What can hang from each mark:
nibi: pigi rekir
zesaf: gadibal robir
pigi: kuli sutuf zesaf
sutuf: robir
tilev: nibi
rega: nibi
gadibal: nibi
rupi: kuli
gugiv: sutuf
leza: nibi
kuli: robir

Every row comes from one small tree of marks. The marks that hang from a mark follow it in brackets, in alphabetical order. Every link used is in the known rows. Which tree was each row made from?
Known rows:
zesaf(gadibal(nibi) robir): [-0.631  0.857  4.185 -0.717  3.710 -2.362 -5.224  0.805  1.402  1.394
 -0.941 -2.029  3.626 -4.019  0.884  3.314 -2.062  0.748 -2.514  4.709
 -2.846  4.837  2.108]
tilev(nibi(pigi(zesaf(gadibal)) rekir)): [ 0.459 -3.370  2.761 -1.681 -2.186 -1.315  0.741  0.321  0.315 -0.109
  0.372  1.014 -1.225 -0.808 -0.516 -1.910 -1.176  1.883 -4.853 -1.990
 -0.364  1.172 -1.549]
pigi(sutuf): [-0.083  2.475 -1.261 -1.729 -0.808 -1.268 -2.200  0.853  0.267 -2.889
  1.320 -0.842  0.506  0.023  1.656  0.422  2.140  0.354  2.018 -0.098
 -0.785 -0.623 -0.391]
zesaf(robir): [-0.698  2.093  0.186 -1.715  1.488 -0.826 -1.416  2.374  0.963 -1.804
  0.334 -1.598 -1.306 -4.429  1.132  3.091  1.998 -0.195 -1.962  3.217
 -0.565  0.771  0.406]
pigi(kuli): [-0.458  0.739  0.524  0.394  0.838  0.446  0.040  2.085 -1.616 -2.386
  0.131 -0.847  0.575 -1.174  0.359  1.179  1.427 -0.201  1.217  0.372
  1.471 -0.467 -0.877]
leza(nibi(pigi rekir)): [ 5.210 -1.507  0.051 -2.189 -3.175 -1.971  4.070  1.621 -4.378 -4.697
  5.028  3.000 -2.343 -0.963 -0.515 -2.408  2.505  1.828 -2.609 -2.267
 -1.505 -0.949 -0.254]
zesaf(gadibal(nibi(pigi)) robir): [ 0.361  1.063  3.888 -0.877  3.013 -1.985 -2.754  0.718  0.864  2.073
  1.107 -1.339  2.428 -2.823  1.529  1.553 -3.250  0.465 -3.553  3.543
 -1.250  5.508  2.872]
gadibal(nibi(pigi)): [ 2.826  0.029  3.719 -1.952 -0.574 -2.243 -0.489  0.529 -2.447 -1.796
  4.014  0.391  1.418 -1.282  1.636  0.076 -0.254  1.063 -1.824  0.046
 -0.449  3.693 -0.197]
kuli(robir): [ 1.564 -1.785  1.734 -0.702 -3.432  1.270  1.183 -1.115 -2.530 -4.464
  1.951 -0.531  0.113 -2.484  0.360  2.890  4.296  1.070 -0.781  0.996
 -0.581  1.259 -0.832]
rega(nibi(pigi(sutuf(robir)))): [-0.351  4.860 -5.946  0.590 -0.016 -1.010  1.342  0.372 -0.918 -1.115
  4.269  1.928 -3.468 -0.597  2.935 -2.078  6.087 -2.258  2.613 -1.804
  4.475 -3.500  0.342]
rupi(kuli(robir)): [ 0.052 -0.951  0.482 -0.195 -4.798 -1.011  2.560 -0.887 -1.014 -4.141
  1.984  1.364  0.073 -2.350  2.132  2.960  6.543 -0.305 -1.813  1.276
 -1.812  2.658 -0.210]
pigi(kuli sutuf(robir) zesaf(gadibal)): [-3.123  1.066 -3.477  2.519  3.533  0.674 -3.146 -1.723  2.289  4.403
 -5.356 -0.830  1.845  2.122 -0.401 -0.335 -0.284 -2.712  4.526  0.074
  1.364 -3.610  0.634]
nibi(pigi(kuli(robir) zesaf(gadibal))): [-0.888 -3.088  1.267  2.818 -1.518  4.851  2.740 -3.181 -0.646  1.350
 -1.838 -1.126  0.753  3.455 -1.304  1.239 -1.508 -0.184 -1.011  0.038
  1.571  0.155  0.030]
tilev(nibi(pigi(sutuf zesaf) rekir)): [ 1.515 -1.621 -0.866 -2.447 -3.623 -1.647  1.743  0.887  0.786 -0.897
  2.117  2.879 -2.137  0.181 -1.195 -4.357 -1.609  1.306 -0.241 -4.302
 -1.450  0.239 -1.951]
nibi(pigi): [ 1.043  1.240  0.960 -2.000 -1.204 -0.593  1.306  1.068 -1.897 -3.337
  3.709 -0.511 -1.737 -0.693  2.347  0.510  2.577  0.527 -2.321 -0.294
  1.820  0.216 -0.438]
pigi(zesaf): [-0.670 -0.155  0.354 -1.607 -1.315  0.583 -1.015 -0.201  0.735 -2.162
 -1.693 -1.287 -1.516  0.909  0.322  2.588  3.087  0.587 -2.066  0.632
 -0.171 -2.439 -2.318]
rega(nibi): [-1.119  3.292 -1.501 -0.269 -1.219  0.096  0.127  1.642 -1.310 -4.914
  3.003 -0.103 -2.804 -1.149  2.000  2.106  7.098  0.481 -1.616  0.534
  2.403 -2.381 -1.668]
zesaf(gadibal(nibi)): [ 0.553 -0.309  5.052 -0.907  1.424 -2.563 -4.674 -0.175 -0.854 -0.734
 -0.090 -1.592  4.573 -1.527  1.587  2.282 -0.263  1.565 -1.853  2.568
 -2.128  3.875  0.692]
nibi(pigi(sutuf(robir) zesaf) rekir): [ 1.088  0.250 -3.607 -1.135 -1.573 -2.549  2.918 -0.592 -0.191  0.089
  1.045  1.416 -4.154 -0.213  0.086 -3.412  1.442  0.309  1.828 -2.603
  1.529 -3.708  0.539]
pigi(kuli sutuf): [-0.923  2.359 -1.824  0.411  0.789  0.343 -1.115  1.715 -0.128 -1.300
  0.254 -0.586  1.458  0.724  0.335 -0.625 -0.265 -0.683  4.579 -0.970
  0.280 -0.597 -0.116]
pigi(kuli(robir) sutuf zesaf): [-0.485 -1.583 -2.098  2.217 -2.503  4.000  1.339 -2.201  0.528  0.093
 -2.280  0.028  0.899  3.135 -2.492  0.425 -0.593 -0.444  4.391 -1.014
 -1.122 -1.311 -1.158]
sutuf(robir): [ 0.511  0.803 -0.838 -1.222  1.054 -2.132 -1.212  0.534 -1.793 -1.873
  0.583 -0.019 -1.023 -4.387  2.068  1.389  5.859 -1.579  0.491  1.024
  1.887 -1.469 -0.451]
gugiv(sutuf(robir)): [-2.143  0.126 -0.162 -1.262  2.008 -0.857 -0.598 -1.092 -2.306 -0.654
  1.984  1.540 -0.636 -6.554  3.991  1.289  6.155  0.113  1.237  1.849
  0.001 -1.014  1.446]
tilev(nibi(pigi(kuli))): [ 1.017 -1.156  1.235 -0.334 -0.103  0.619  0.982  2.727 -1.870 -0.450
  2.772  1.946  0.763 -1.946 -0.062 -2.211 -0.669 -1.617 -0.244 -2.710
  1.571  2.885 -2.278]

Write each row's tree:
[-2.766  2.299 -3.620  1.013  2.324  1.989 -1.211  1.293  4.092  2.815
 -3.943 -0.971 -0.528  1.158 -1.864  0.690 -2.630 -1.670  3.156  1.010
 -1.009 -1.735  0.281]  pigi(kuli sutuf zesaf(robir))
[ 0.881  2.318 -1.022 -0.519 -3.317 -1.568  5.272  2.446 -2.905 -5.895
  6.427  1.118 -5.893 -1.804  1.674 -1.325  4.890  2.773 -2.796 -1.357
  3.548 -2.027 -0.052]  rega(nibi(pigi rekir))
[ 1.851 -1.210  2.861 -1.546 -1.115 -0.755 -0.402 -0.738 -0.329 -0.232
  0.949  0.293  0.363  1.627  0.092  0.383 -0.941  0.866 -2.547 -0.359
 -1.021  1.448 -1.396]  gadibal(nibi(pigi(zesaf)))
[-2.078 -1.699 -0.898  2.935 -0.944  4.054 -0.686 -3.447  1.483  1.819
 -4.132 -1.425  2.869  4.040 -1.896  1.119 -1.899 -0.132  3.303  0.147
 -1.038 -0.817  0.171]  pigi(kuli(robir) sutuf zesaf(gadibal))
[-3.335  0.922 -1.477  1.835  1.696  1.905 -3.042 -1.044  2.826  2.317
 -4.644 -2.025  2.279  4.655 -0.715  0.495 -2.409 -0.505  2.713  0.056
 -0.180 -2.134  0.020]  pigi(kuli sutuf zesaf(gadibal))
[ 2.045 -1.087  2.612 -1.555 -0.346 -2.546  1.985  1.242  0.746  0.399
  1.181  0.613 -2.414 -2.853 -1.420 -0.605 -3.483  2.478 -3.382  1.038
 -2.205  2.514  1.345]  gadibal(nibi(pigi(zesaf(robir)) rekir))
[-0.929  1.199 -4.167 -0.693  0.431 -0.829 -2.193 -1.356  1.708  0.905
 -2.506  0.301 -0.977  0.314  0.575 -0.106  3.569 -2.163  3.076 -0.194
  0.314 -4.098 -0.941]  pigi(sutuf(robir) zesaf)
[ 3.181 -1.478 -1.293 -1.551 -2.385  1.807  1.486 -0.817 -1.160 -1.387
  0.723  2.266 -1.398  3.814 -0.948 -0.383  2.747 -1.094 -3.126 -1.630
 -1.685 -3.005 -2.566]  leza(nibi(pigi(zesaf)))
[-0.682  2.145 -3.817  1.232  2.635 -1.011 -1.230  0.991 -0.630  0.758
 -0.467  0.567  1.016 -1.795  0.645 -1.361  1.763 -2.715  6.386 -0.749
  1.874 -1.935  0.601]  pigi(kuli sutuf(robir))
[-1.460 -0.250  3.291 -0.406  2.984 -0.806 -5.194 -0.791  3.285  3.235
 -4.046 -2.181  2.569 -1.185 -0.495  3.597 -2.742  0.566 -3.331  4.449
 -3.198  2.689  1.028]  pigi(zesaf(gadibal(nibi) robir))
[ 0.651 -1.996  0.912 -2.251 -2.296  0.647 -0.045  0.566  0.474 -0.386
  0.881  1.793 -1.152  0.096 -0.100 -0.781  1.039 -0.968 -3.349 -2.398
 -0.049  0.608 -3.833]  tilev(nibi(pigi(zesaf)))
[ 0.250 -4.540  4.381  3.088 -0.282  2.643 -1.363 -3.389 -0.454  2.146
 -3.713 -0.836  5.000  1.462 -2.619  2.339 -3.041  0.846  0.508  1.567
 -2.393  3.141 -0.078]  pigi(kuli(robir) zesaf(gadibal(nibi)))
[-0.410 -0.370 -0.776  0.515  0.399  0.621  4.843  2.476  0.802  0.641
 -0.421 -0.041 -4.521 -1.384 -2.170 -0.991 -3.154  0.893 -1.359  0.055
  1.214 -0.975  0.986]  nibi(pigi(kuli zesaf(robir)) rekir)
[-4.325  2.272 -2.460  2.072  3.849  2.173 -3.369  0.103  4.938  4.572
 -5.582 -2.392  1.515  1.972 -1.285  1.518 -4.139 -1.537  2.049  2.275
 -0.967 -0.925  1.669]  pigi(kuli sutuf zesaf(gadibal robir))
[-1.634  1.312 -3.033  0.125  1.365 -0.392 -1.849 -2.760  2.002  3.412
 -2.137 -0.493 -0.212  2.632  1.580 -1.133  0.663 -2.057  1.075 -0.379
  1.791 -2.902  0.999]  nibi(pigi(sutuf(robir) zesaf(gadibal)))
[-1.599 -0.039  1.296 -0.752 -0.444  1.188 -0.784 -1.692  1.084  0.231
 -1.243 -2.127 -0.789  3.219  1.439  1.635  0.391  0.506 -4.083  0.639
  1.256 -1.341 -0.393]  nibi(pigi(zesaf(gadibal)))
[ 1.920 -0.844 -0.605 -0.516 -1.505 -1.752  2.863  3.389 -1.581 -0.969
  3.978  3.109 -0.268 -2.037 -1.136 -5.676 -3.257  0.764  3.043 -4.690
  0.139  2.409 -0.459]  tilev(nibi(pigi(kuli sutuf) rekir))
[ 1.897 -3.076  5.039  2.662 -0.196  1.464  0.967 -2.165 -2.948  1.113
  1.733 -0.126  4.888 -0.131 -0.711  0.370 -3.699  0.709  0.288  0.536
 -0.164  5.811  1.786]  zesaf(gadibal(nibi(pigi(kuli(robir)))))
[-0.276  3.675 -3.901  1.817 -1.617 -0.355  5.188  2.801 -1.826 -3.192
  5.230  1.779 -3.936  0.853  0.067 -3.993  0.829  1.569  3.125 -3.322
  3.805 -2.468  1.048]  rega(nibi(pigi(kuli sutuf) rekir))
[ 3.067  0.874 -5.475  1.298  1.627  0.041  1.325  0.179 -2.553  1.647
  1.820  4.036  1.124  1.012 -0.606 -4.222  1.377 -4.263  5.351 -3.172
  0.462 -2.464  0.470]  leza(nibi(pigi(kuli sutuf(robir))))
[-0.953 -1.517  1.295  1.209 -0.416  0.619  3.100  0.088 -0.456  0.281
 -1.130 -1.127 -1.846  2.159 -1.130 -1.152 -2.825  2.177 -1.870 -0.891
  1.832 -1.502  0.761]  nibi(pigi(kuli zesaf(gadibal)) rekir)
[-3.190  1.005  0.577 -0.487  2.336  0.906 -3.282 -0.297  3.862  1.792
 -4.519 -2.934 -0.464 -0.579  0.185  4.109 -0.064 -0.213 -3.751  4.028
 -0.901 -0.685  0.451]  pigi(zesaf(gadibal robir))
[-1.678 -3.273  1.531  2.928 -1.048  4.404  0.509 -2.947  0.036  0.786
 -4.041 -1.776  1.898  2.114 -1.925  2.918 -0.247  0.091 -0.028  1.320
  0.008 -0.317 -0.569]  pigi(kuli(robir) zesaf(gadibal))
[ 3.068 -2.346  3.519 -1.822 -2.718 -2.639  2.386  0.314 -1.631 -1.733
  2.242  0.971 -1.597 -0.321 -0.824 -1.460 -1.839  3.395 -2.860 -1.078
 -1.407  1.350 -0.369]  gadibal(nibi(pigi(zesaf) rekir))
[-1.483  0.947 -4.723  1.514  1.973  0.688 -1.190 -0.572  1.241  2.592
 -3.679  0.389 -0.085  1.149 -0.893 -1.169  1.044 -2.878  5.582 -1.097
  1.396 -4.078 -0.583]  pigi(kuli sutuf(robir) zesaf)
[-2.488  1.203  0.318 -0.743  1.918  1.476 -0.935 -0.655  3.183  2.347
 -2.175 -2.347 -1.763  0.712  0.693  2.466 -1.199 -0.416 -4.780  2.925
  0.561 -0.267  1.193]  nibi(pigi(zesaf(gadibal robir)))
[ 1.160 -1.451  2.317  0.792  0.474  0.873  0.690 -0.159 -0.762  1.489
 -0.178  0.484  1.372  2.194 -1.383 -0.692 -3.322 -0.146  0.066 -0.931
  0.081  1.499 -1.127]  gadibal(nibi(pigi(kuli zesaf)))
[ 0.766 -0.088  2.014 -1.336  0.895 -0.467 -0.749  0.322  1.808  1.954
  0.014 -0.184 -0.540 -1.037 -0.523  1.343 -2.616 -0.147 -3.087  1.972
 -1.815  2.651  0.091]  gadibal(nibi(pigi(zesaf(robir))))
[-2.392  0.763 -1.086  0.890  2.399  2.300 -0.296  1.668  2.462  1.536
 -3.832 -1.401 -1.384 -0.778 -1.797  2.449 -1.032 -1.370 -0.199  2.188
  0.115 -1.532 -0.395]  pigi(kuli zesaf(robir))
[ 0.859 -2.523  5.010 -0.964 -0.643 -3.182 -1.966 -0.858 -0.016 -0.441
 -1.900 -0.980  1.612 -0.567 -0.911  0.922 -1.807  4.055 -2.788  1.435
 -2.849  1.619  0.420]  pigi(zesaf(gadibal(nibi(rekir))))
[-2.387  1.134 -2.875  0.107  1.974 -0.786 -4.400 -2.562  2.651  2.784
 -4.425 -1.246  0.915  1.323  1.237  0.677  2.109 -1.813  2.031  0.931
  0.344 -3.532  0.398]  pigi(sutuf(robir) zesaf(gadibal))
[ 1.694  1.180  0.745  0.689  1.135 -0.990 -0.350  1.057 -1.174  0.888
  2.902  1.013  3.322  1.334  0.113 -2.813 -4.338 -0.220  4.079 -1.785
 -0.484  3.429  0.832]  gadibal(nibi(pigi(kuli sutuf)))
[-2.557  1.143 -1.724  1.638  1.236  2.451 -0.588 -1.122  2.143  2.858
 -2.370 -1.374  1.149  5.839 -0.174 -1.167 -3.680 -0.761  1.808 -1.143
  1.275 -1.666  0.390]  nibi(pigi(kuli sutuf zesaf(gadibal)))
[ 1.656  1.143 -4.779 -1.312 -0.041  1.641  0.113 -0.312  2.550  1.892
 -0.510  2.237 -1.344  3.188 -1.723 -1.176 -0.685 -2.342 -0.419 -0.664
 -3.444 -2.324 -0.018]  leza(nibi(pigi(sutuf zesaf(robir))))
[ 1.170  1.184 -3.380  0.948  0.733 -2.509  3.906  1.705 -2.472 -0.070
  2.988  1.778 -2.121 -2.365  0.105 -4.841 -0.204 -0.503  5.142 -2.945
  3.027 -1.464  2.089]  nibi(pigi(kuli sutuf(robir)) rekir)
[ 4.674 -4.408  4.333  1.481 -3.055 -0.432  5.640  0.210 -5.126 -2.291
  4.798  1.844  1.150 -2.978 -2.254 -2.207 -3.103  3.117  1.132 -1.536
 -0.749  5.170  1.354]  gadibal(nibi(pigi(kuli(robir)) rekir))
[ 1.282  0.004  4.849 -0.959  0.968 -2.302 -2.424 -0.454 -1.424 -0.057
  2.379 -1.070  3.356 -0.389  2.168  0.568 -1.572  1.365 -2.810  1.298
 -0.522  4.468  1.106]  zesaf(gadibal(nibi(pigi)))
